Known rows, with every step that occurs
vumok, febe, peduv: [-12.6  12.4  -0.1 -17.5  -2.1  -0.6   6.4   8.0   4.6  -6.5 -20.7  14.5
  22.9 -10.3 -27.7 -11.1  21.7   1.3  17.1  -8.0 -10.2  18.3  40.2   4.4
  15.1 -16.1]
vumok, beba, tovi, febe, peduv: [-13.8 -22.8   8.7   8.4 -13.9   6.0   2.3  -0.1  22.3  11.4   1.1  18.1
  11.1   1.6 -21.0 -15.7 -24.2  -0.8  42.2   3.2   0.5  -7.1  12.1   1.7
   5.4  12.7]
peduv, beba, vumok, febe, tovi: [  0.4  23.1  -9.1 -39.7  16.9  17.8  10.0  21.1  -3.6  27.6 -29.0   7.2
  16.4 -10.5 -14.5  -9.5  25.7  20.3  -1.6 -35.6  58.3  12.0 -17.7  19.0
  25.8   1.0]
nukol, tipad, rivaset: [ -3.5   1.1   6.8  -7.6 -16.6  -6.5 -14.5  17.8 -15.6 -20.8  -5.8 -24.8
 -11.1 -15.0  24.3 -10.1  23.6  -9.3 -28.0  17.5 -13.8  33.6  18.0 -31.2
 -31.0 -14.0]
fito, nobe, beba, vumok: [ -4.3 -21.4   3.7  33.0  15.0   5.2  -4.1  26.3 -13.0 -17.8  -4.4 -24.3
  -2.8  21.6  16.9  13.5 -12.7 -11.8 -13.1  -5.2  31.7 -41.5 -23.6   3.4
  -8.1  -5.2]
tipad, gasu, beba, vumok, febe: [ 21.8  18.2   2.4 -19.6 -26.8  12.8  35.7 -38.3  -2.6  -6.7  12.5   3.9
  12.3 -14.1   3.0  -2.7  -0.9  18.9 -27.1   4.6   2.5  16.6 -13.3   3.5
  19.9 -14.0]
beba, vumok, febe: [  2.5   3.5  -0.5  -8.9  -9.6   1.0  16.3   0.5  -9.3   5.5 -14.3  27.0
   1.2   0.9  -7.5  -0.3  -2.6  18.4  -4.9  -9.1  35.6  -8.5   1.3   5.9
   7.6 -11.2]
nobe, beba, peduv: [ -7.2 -29.8 -15.3  45.6   8.1 -10.9  -5.3   4.2   6.0  -6.1  -1.5 -20.2
   0.2 -10.8   8.5  10.6   5.8  14.4 -14.9   7.2 -25.5  -9.2 -12.7  -5.5
 -25.1  -6.2]
fito, nobe, beba, vumok, febe, peduv: [-18.7   9.5   2.7  18.2  24.5  20.2   7.5  13.6   0.6 -17.2 -24.7 -18.8
  37.5  -1.0 -12.9  18.2 -11.8 -11.3  10.0 -12.3  27.6 -32.5  -7.9  13.4
  24.3 -18.6]
gasu, tipad: [  2.6 -12.4  -4.5 -13.9  -8.6   4.1   4.6   0.1 -11.7 -12.2  -2.6  11.5
   5.9  -7.9  22.2 -20.5  -0.9   0.6 -31.7   0.2 -21.0  22.8  18.3  -8.3
 -21.8 -12.1]
peduv, beba, tovi: [  7.4  -9.5  -3.6  -4.8  -7.8  10.5  -2.8  16.7   4.5  18.3  -1.8   8.7
 -16.2   2.9  -2.6 -14.3  21.1  18.7   8.6  -8.1  -8.2  16.0  -6.4  -2.2
 -30.0  20.6]
peduv, beba: [  8.7  -5.5   4.6 -29.8  -5.0  -2.6  -3.1  12.9  -5.0  -2.7 -11.6  11.9
 -12.2  14.1  10.6 -16.6  33.1   2.4  -2.0 -17.6  -4.4  31.7   8.9   6.3
 -25.3   7.2]
rivaset, tipad: [  6.2 -14.5  14.3 -21.3  11.8   1.7 -16.8   9.8 -28.2 -10.7  -7.2   9.2
 -23.5  16.1  18.7   0.1  20.3 -19.8   2.5  -1.3  -9.4  -1.4  22.2 -17.5
 -24.2  -3.3]
fito, nobe, beba, vumok, febe: [ -5.7 -12.6  16.0  25.1  10.8  13.5   2.4  18.6   3.4 -14.5 -17.9 -18.7
  17.0  20.2  -3.7   4.7 -15.4   2.3  -0.2 -17.4  39.6 -28.7 -17.0   9.9
  13.9  -5.1]
nobe, beba, vumok, febe, tovi: [ -4.4   3.0 -17.8  11.2   1.2  21.7   1.9  16.3   5.4   6.3 -18.6 -19.7
  25.3 -21.7  -9.1   4.1  11.6  25.4 -16.1 -18.2  32.2 -24.1 -21.5   9.0
  30.4   6.9]
fito, nobe, beba, peduv: [-16.7 -38.5   5.5  54.6  31.5 -11.0 -11.6  26.3  11.8 -14.2 -10.0 -32.1
  -0.9  19.3   6.0   8.3   2.3  -9.9  -1.3  -9.1  -6.2 -18.9 -15.9  -0.4
 -17.5 -16.9]
febe, peduv, beba: [ -8.3  17.1  -9.3 -34.6  10.1   3.1   3.9  10.5  -5.9  -3.5 -14.9  12.3
  10.2  -5.6  -0.2  -8.7  33.4 -12.2   7.9  -9.8 -17.3  31.2  20.8   8.4
 -16.2  -3.6]
tovi, febe, peduv, beba: [  4.7  22.0  -3.4 -25.2  -1.1  -2.3  -8.2  -0.3  -4.5 -21.2 -19.2  11.6
   6.6  14.8  -9.2  -8.1  10.6 -21.6  16.2 -18.1  -2.6  23.7  12.3  24.9
  -0.6   9.1]
nobe, beba: [  2.8 -24.4  -4.5  20.0 -18.4  -7.7  -9.8  10.3   3.1 -22.1   1.2 -20.4
  -1.2   1.6   8.9  -2.1  15.8  12.8 -15.9   1.7 -25.9   4.1   4.5  -6.2
 -20.6  14.8]
tovi, febe, vumok, beba: [ -5.6 -11.3  14.5 -13.9 -11.4 -29.6 -10.5  -8.7  12.3  -4.8  19.1  25.0
  -5.2  19.3  -1.6 -16.5 -17.3  -0.8   7.2   5.4  15.5  13.2  11.6   4.1
  27.9  -6.8]
nukol, tipad: [ -0.4  -6.3  -0.5  -6.5 -12.2  -9.1 -19.8  15.9 -21.6 -16.4   1.9   2.6
 -11.2  -4.8  12.7 -18.9  25.2   4.4 -29.4   6.4 -11.9  15.1  16.8 -29.3
 -18.1  -6.0]
rivaset, tipad, gasu, beba: [ 19.4  -0.6  14.9 -30.6  -7.2  12.6   4.9 -29.0 -21.4 -18.6  18.5 -11.9
 -15.2   3.5  30.1   0.3  20.9 -18.1 -19.7  11.2 -42.5  21.3   9.9 -21.5
 -13.0  -5.4]
tipad, gasu: [  1.9  -1.5  -7.4 -12.8 -20.9  -1.0   0.2  -1.3   1.3 -14.8  12.3  -8.9
 -15.7   1.2   1.3  -5.3  29.0   9.4 -16.7  10.7 -23.9  32.0  11.3  -7.6
 -17.0 -19.0]
peduv, febe: [  3.4  -0.2  31.1 -28.6   0.6 -13.9   0.5  25.9  -1.8   3.5 -18.5   7.4
 -16.3  17.5   2.2  -4.5   5.4  -9.2   1.9 -15.0   4.3  20.3  19.2  -1.5
 -38.3  11.7]

Rows
[-21.8 -20.6  35.6 -26.0  46.1  -8.0  10.6  45.5  29.8  54.7 -19.8   3.0
   4.6  -8.8 -10.4 -15.7   2.2   1.4  17.8 -27.5  31.1  20.2   0.8  -1.7
 -14.9  -6.0]
vumok, beba, peduv, febe, tovi
[ -2.4  -8.9  -7.6  65.0   4.1  -6.6 -36.7   7.9  11.1 -20.6  13.7 -35.9
 -12.2  30.4  -5.6  13.9 -31.3  -5.9  12.5   7.5   9.9 -44.1 -22.6   6.1
  24.3  15.7]
fito, nobe, beba, tovi, febe, vumok
[ 16.6  16.7  -2.2  -0.1 -11.1  27.9  -1.3 -46.5 -12.9 -16.9  13.6 -16.8
  -3.1  -7.5   4.8  18.0 -11.0 -28.7  13.5  25.3 -41.5 -14.1  -3.0 -13.9
   9.6  11.3]
rivaset, tipad, gasu, beba, tovi, febe, peduv
[  6.2  38.6  20.4 -31.5  46.3  -2.8   7.5 -34.9 -16.0  19.5  19.8 -12.1
  -9.9 -14.3  29.8  33.1  -7.2 -23.5 -18.4  31.5 -29.0  11.2  -8.4 -26.0
 -11.5 -27.6]
rivaset, tipad, gasu, beba, peduv, febe, vumok
[  3.9   0.5   5.0 -29.5  -2.2  17.8 -12.8  -5.0 -22.3 -14.1   4.8 -11.9
 -20.0   4.2  15.9   7.9  32.2 -16.4  -7.7  11.6 -29.3  15.3  11.8 -22.2
 -23.0 -20.2]
rivaset, tipad, gasu
[  6.7  21.1 -17.9   6.8 -10.3  -3.7 -22.5 -13.0  -0.4   7.5  10.1   7.9
 -20.2  17.2  -5.1   0.5 -12.3  11.1  11.0   5.3   8.4   0.6 -18.7  12.0
  11.3  18.9]
peduv, beba, tovi, febe, vumok
[-18.9 -45.5  17.3   2.7  11.7 -19.3  13.1  11.5  15.7  25.8   3.2  25.6
   1.1  -0.5  -1.0 -17.9   2.2  11.0   7.2  -2.6   1.2  17.0   7.1  -9.9
 -17.6 -21.3]
vumok, beba, peduv
[ 20.7  27.9   2.4 -43.0  13.5  34.3  17.4 -21.8 -17.9  11.7  -2.9 -16.9
  12.1 -23.1   8.8   8.1  15.8  -3.4 -19.0  -4.1  17.3  -1.4 -15.0  -8.1
  39.5 -12.5]
rivaset, tipad, gasu, beba, vumok, febe, tovi
[  2.0  17.8  16.0  -6.7  31.9 -32.9  14.2 -17.6   0.7  23.3  12.9   6.3
  -4.7  -7.5  14.7  10.6 -16.2  -7.1 -16.3  10.3  -9.1   6.7  -0.2  -3.9
  -6.9  -9.2]
gasu, beba, peduv, febe, vumok
[  5.4 -14.2 -18.1  23.9 -15.3   3.8   1.7   0.5 -13.9 -12.4   5.9  -8.7
  -0.3  -7.2  19.8  16.7  -8.0  12.2 -28.6   6.2   7.5 -25.6 -18.8  -2.6
 -15.8   6.8]
nobe, beba, vumok
[-10.4  17.1 -19.6   7.5  -0.9  17.7  11.9  -7.1  -3.0  -8.5 -17.2  -3.5
  40.6 -25.4 -12.6  19.1  -4.5  11.9  -6.8   3.1   3.4 -20.5  -2.2   9.5
  16.5  -7.9]
nobe, beba, vumok, febe, peduv
[ -8.6  19.9  -4.9 -18.8   5.2  25.1   9.6  10.8  15.8  22.8 -24.9  12.9
  23.1 -15.5 -34.7 -11.4  21.0  20.1  31.7 -11.5  -9.8  22.0  10.5   3.7
   2.6  10.0]
vumok, febe, peduv, beba, tovi
[ 17.9  -2.1  -8.0  22.7 -24.5  -3.4   6.8 -27.2   4.5 -13.0   8.7   5.8
   0.6  -0.9  -6.3  -5.9 -19.5 -14.1  21.8   4.4 -22.8 -15.6   6.5   8.3
  13.5  27.9]
gasu, beba, tovi, febe, peduv
[ -2.0   4.6 -12.5   0.0  -8.4 -15.3 -10.1  -3.2  -8.9 -31.0  -8.8   9.5
  -2.8   8.8 -15.4  -2.6  -0.8 -25.2  15.3  -3.4  -6.7  -2.5  21.0  19.6
   7.0  -0.1]
tovi, febe, peduv
[ -1.7  -6.8 -23.6  49.4 -19.8  12.1 -18.6  -4.9   9.4 -19.3  -1.0 -23.1
   9.5  -6.8 -16.0  14.1 -16.8   2.1  17.5   9.7 -29.9 -29.8 -10.5   6.0
   1.4  29.3]
nobe, beba, tovi, febe, peduv
[  2.1  -2.0 -26.8  56.7 -24.3  -4.6 -29.3 -16.6   9.7 -13.3  22.5 -19.8
  -8.6   4.3  -5.0  15.5 -25.8  16.5  -1.3  24.0 -13.4 -33.5 -22.1  -0.2
  18.5  25.9]
nobe, beba, tovi, febe, vumok
[ -1.7 -43.0  21.0  15.0 -30.3  -3.1  -3.4   4.8  25.1  10.5   7.3  20.1
 -12.1  18.6 -12.4 -22.4 -24.0  12.6  29.3  -5.4  11.7  -0.7  -0.9  -1.0
  -3.6  24.2]
vumok, beba, tovi, febe
[ 17.5  16.0 -16.5  14.1 -30.4  15.0  12.4 -42.6  10.7 -17.0  22.4 -15.4
   5.0 -13.9 -12.6   1.9 -10.9  -6.4   6.4  19.6 -42.3   3.2  -4.0   0.0
  12.7  10.0]
tipad, gasu, beba, tovi, febe, peduv
[  8.2  31.6 -16.8 -22.3   0.9   6.9  -0.8 -10.7 -21.8 -10.2 -14.2  22.1
   6.0   5.0   2.4  12.7 -15.2 -21.5   6.6 -10.7  33.7 -10.7 -14.1  32.5
   1.2   2.0]
tovi, febe, peduv, beba, vumok
[  3.3  10.7 -13.2   4.2 -13.2 -31.3 -24.7 -14.7  -9.1 -23.5  14.1  15.0
 -18.7  19.6  -3.7  -0.6  -8.8  -8.4  -6.0  12.5   6.8  -5.2  13.0  12.9
  22.8  -4.8]
tovi, febe, vumok
[ -9.9   4.4   9.3 -10.7  45.3 -13.1  -2.9  43.4  10.6  36.4 -25.6 -12.8
  -8.9 -10.1 -10.7   3.4  12.6  -7.0   5.9 -21.4  22.0   5.6  -1.4   1.1
 -20.5  -4.4]
beba, peduv, febe, tovi
[ 19.1   8.8  -1.1 -19.3  -0.4   3.8  27.4  -2.3  -1.8  16.4  -7.1   5.2
  14.2 -16.4  -3.9 -13.6   9.3  12.0 -13.9 -24.1  38.5 -10.0  -8.7  12.6
  41.1   2.9]
gasu, beba, vumok, febe, tovi
[-18.0  -0.7  33.5 -23.9  12.7  -5.6   4.9  16.7  22.3  52.7  10.8  18.5
  -2.1   0.6  -6.0  -6.3 -23.4  11.2  19.1  10.3  10.9   8.9   9.4 -17.0
 -13.9   8.1]
peduv, febe, vumok, beba, tovi
[ 27.9 -22.8   5.9  29.6 -38.9 -10.1   4.5 -21.7   7.9 -12.8  13.6   6.6
 -22.4  17.9   2.4 -12.4 -19.8   0.3   6.0  -1.3  -9.8 -11.0  -6.5   2.9
   2.2  37.6]
gasu, beba, tovi, febe
[-25.6 -18.6   2.2   0.5  24.5 -29.2   5.4  -2.9  11.7  32.2  23.4  24.8
   5.2  -8.6   1.5  -8.4  -4.4  11.2  -0.9  17.5   1.8   9.5   6.2 -12.2
   8.6 -36.0]
febe, vumok, beba, peduv
[-11.8 -13.7  -2.4  59.9   5.7  11.1 -20.1  16.0  15.2 -30.7  -9.1 -35.4
   8.8  21.8 -16.5  12.3 -26.7 -21.5  32.8  -5.2  -5.6 -40.1 -14.9   7.9
   6.9  18.8]
fito, nobe, beba, tovi, febe, peduv
[-18.7 -18.8   2.1   0.5  -3.5  -6.8   0.2   5.6  16.4  37.0  32.0  21.5
   0.0  -9.2  -5.4 -11.3  -7.3  23.1  11.1  22.5   0.5   0.7  11.2 -21.2
   6.9  -9.4]
febe, vumok, beba, tovi
[  5.4   7.1 -23.2  30.6 -19.4 -16.0 -22.8 -10.1   1.3   2.7  20.5   6.7
 -22.9  12.8 -10.0   6.8 -18.9   8.6   9.7  18.4   2.4 -22.3  -7.2   0.9
  19.8  10.9]
beba, tovi, febe, vumok
[ -2.2  28.3 -22.1 -34.8  15.5  11.5  14.7   3.2 -24.9  10.1  -9.8  22.8
  12.6 -14.2  10.2  10.3   9.2 -12.0  -6.0  -6.8  14.5   0.7  -3.3  12.4
 -13.3 -11.2]
febe, peduv, beba, vumok
[  4.3  35.5   7.8 -16.2  24.5 -16.1  19.5 -30.1   8.3  18.5  24.6 -10.9
  -2.1 -17.8  13.5  19.7  -8.6  -3.4 -24.4  26.6 -26.5  27.5  -9.3  -5.7
  -7.6 -28.3]
tipad, gasu, beba, peduv, febe, vumok
[ 18.6  -0.1   9.3 -10.2 -19.4  -2.5  33.5 -24.3  -8.2  -3.0   0.0  26.2
   9.2  -4.9   6.0  -8.5  -7.3  12.9 -15.1  -8.4  19.4  -2.7  -1.6   5.8
  19.5   3.6]
gasu, beba, vumok, febe
